What can hang from each mark
k104: k338
k25: k338 k734
k338: k25 k104 k137 k529 k544 k641
k544: k338 k667
k529: k338
k641: k338

Every row comes from one small tree of marks. The marks that hang from a mark follow it in brackets, in the order of their numbers. Every link used is in the known rows. Which tree was each row made from?
Known rows
k338{k25 k104 k529 k641}: -.19 -.07 .01 -.15 -.12 .04 -.34 -.09 .07 -.03 -.08 -.34 -.23 .03 -.01
 -.50 .21 -.18 -.11
k338{k25{k734} k104 k137 k529 k544 k641}: -.03 .43 -.14 .22 -.23 -.06 .19 -.19 .39 -.14 -.23 .15 -.30 -.08 -.18
 -.07 .08 -.01 .25
k529{k338{k137}}: -.01 -.40 .23 -.35 -.04 .02 .01 .35 -.56 -.06 .06 -.15 .50 .12 .11 .13
 -.28 -.07 .05
k338{k25 k104 k137 k529 k544{k667} k641}: -.05 .33 -.19 .04 -.13 -.16 .32 -.29 -.15 .01 -.29 -.03 -.56 -.13 -.25
 -.06 .47 .06 .35
k641{k338{k25{k734} k104 k137 k529 k544}}: -.17 .45 -.25 .31 -.14 -.02 .58 -.21 .30 -.07 -.02 .08 -.41 .05 -.12 .29
 -.16 .10 .47
k338{k25 k641}: -.01 -.29 .02 -.17 .03 .20 -.51 .34 .05 .08 -.08 -.05 .34 .09 .16 -.22
 .02 -.29 -.49
k25{k338{k104 k544 k641}}: .06 -.17 .20 -.24 -.16 .05 -.55 -.06 .25 .49 .07 -.03 .07 -.17 .27 -.34
 .13 .03 -.12
k104{k338{k529}}: -.12 -.29 .25 .05 .31 -.17 -.09 .04 -.28 -.32 .17 -.06 -.15 .09 -.21 .02
 -.19 .02 -.21
k25{k338{k104 k137 k529 k544 k641} k734}: .07 .45 .08 .15 -.21 -.01 .03 -.34 .32 .03 -.04 .14 -.17 -.19 -.09 -.05
 .04 .17 .24
k25{k734}: .21 -.29 .00 .01 .19 .23 -.50 .24 .15 -.30 .16 .25 .41 .14 .02 -.05 -.25
 -.11 -.67
k25{k338{k104 k137 k544}}: .01 .04 .13 -.05 -.25 -.16 .18 .02 -.24 .43 .07 -.02 -.03 -.13 .05 .07
 -.08 .13 .25
k25{k338}: .05 -.30 .22 -.11 .11 .20 -.39 .27 -.34 .14 .19 -.02 .41 .01 .21 -.05
 -.06 -.09 -.47
k544{k338}: -.05 -.51 .28 -.19 .12 .18 -.48 .37 -.35 .05 .26 -.02 .52 .00 .25 -.38
 -.15 .02 -.44
k25{k338{k641}}: .08 -.33 .24 -.26 .09 .24 -.69 .20 -.06 .29 .14 -.03 .48 -.04 .23 -.23
 .03 -.11 -.50
k104{k338{k25{k734} k137 k529}}: -.03 .24 -.03 .38 .16 -.15 .56 .00 -.06 -.45 -.01 -.01 .01 .08 -.27 .38
 -.25 -.07 .07
k529{k338{k25{k734} k104 k544{k667} k641}}: .26 .06 -.14 -.24 -.04 .10 -.25 -.20 .54 -.12 -.11 -.17 .19 -.01 .41
 -.23 .31 -.05 .04
k104{k338{k25 k529 k641}}: -.15 -.16 .18 .00 .22 -.08 -.16 .02 .03 -.12 -.04 -.20 -.07 .05 -.06
 -.10 .00 -.13 -.15
k104{k338{k25 k137 k529}}: -.20 .02 .09 .21 .10 -.29 .57 .10 -.47 -.21 -.06 -.18 -.17 .10 -.28 .33
 -.17 -.05 .23

Write each row's tree
-.11 .00 .16 .06 .00 -.05 -.05 .08 -.21 -.06 -.18 .41 -.21 -.09 -.25 .06
 .01 .08 .04 => k338{k137 k529 k544 k641}
.06 -.02 -.05 -.18 -.25 -.01 .19 .05 .04 -.16 .00 -.41 .38 .13 .21 .00
 -.24 -.14 .24 => k529{k338{k25{k734} k104 k137}}
-.07 .03 -.08 .13 .40 .11 .03 -.12 -.26 -.14 .09 .33 -.41 .05 -.13 .24
 .19 .19 -.08 => k641{k338{k529 k544{k667}}}
-.08 .11 -.34 -.02 -.08 -.08 .58 -.14 -.12 .33 -.01 -.13 -.31 .04 -.07
 .31 .09 .10 .43 => k641{k338{k25 k104 k137 k544{k667}}}
.19 .54 -.24 .35 .14 .04 .27 -.13 .09 -.37 -.29 .42 -.19 -.07 -.22 .27
 .33 .00 .00 => k338{k25{k734} k137 k529 k544{k667} k641}
.09 .32 -.43 .15 -.04 .02 .55 -.26 .28 .09 .04 .01 -.15 .05 -.07 .33 .03
 .10 .34 => k641{k338{k25{k734} k104 k137 k544{k667}}}
-.02 .28 -.05 .19 .17 -.28 .51 -.17 -.24 -.10 -.23 .08 -.36 -.10 -.29
 .35 .27 .10 .32 => k104{k338{k25 k137 k529 k544{k667} k641}}
-.13 -.02 .26 .06 .09 -.29 .17 -.04 -.10 .00 -.06 .24 -.27 -.09 -.35 .19
 -.16 .17 .28 => k104{k338{k137 k529 k544 k641}}
.37 .18 -.11 .08 .09 .05 -.15 -.27 .23 .01 .15 .11 .03 -.13 .17 -.03 .23
 .13 -.23 => k25{k338{k104 k544{k667}} k734}
-.11 -.12 .10 .04 -.03 -.13 -.18 -.03 -.09 -.10 -.02 .11 -.50 -.03 -.11
 -.25 .06 .08 .01 => k338{k104 k529 k544}
-.18 -.19 -.05 -.14 -.19 -.10 .23 -.02 -.01 .39 .16 .04 -.20 .03 -.07
 .14 -.33 .16 .37 => k641{k338{k104 k137 k544}}
.00 .21 -.23 .29 .04 .15 .39 .20 .30 .03 -.02 .36 .18 .10 .03 .58 -.38
 .03 .10 => k641{k338{k25{k734} k137 k544}}
.21 -.08 .02 -.05 -.04 .15 -.38 -.09 .28 .04 .27 -.15 .32 .00 .19 -.26
 -.12 -.05 -.35 => k25{k338{k104} k734}
-.04 -.30 -.02 -.31 -.18 .09 -.48 .08 .21 .24 .00 -.34 .11 .06 .16 -.50
 .07 -.24 -.21 => k338{k25 k104 k641}
.09 .12 -.02 -.17 -.32 .01 .05 -.03 .47 .02 -.14 -.14 .30 -.02 .27 -.05
 -.13 -.05 .38 => k529{k338{k25{k734} k104 k137 k544 k641}}
.03 -.20 .00 -.07 .23 .18 -.13 .28 -.48 -.06 .12 -.17 .42 -.01 .27 -.22
 .25 -.08 -.37 => k544{k338{k25} k667}
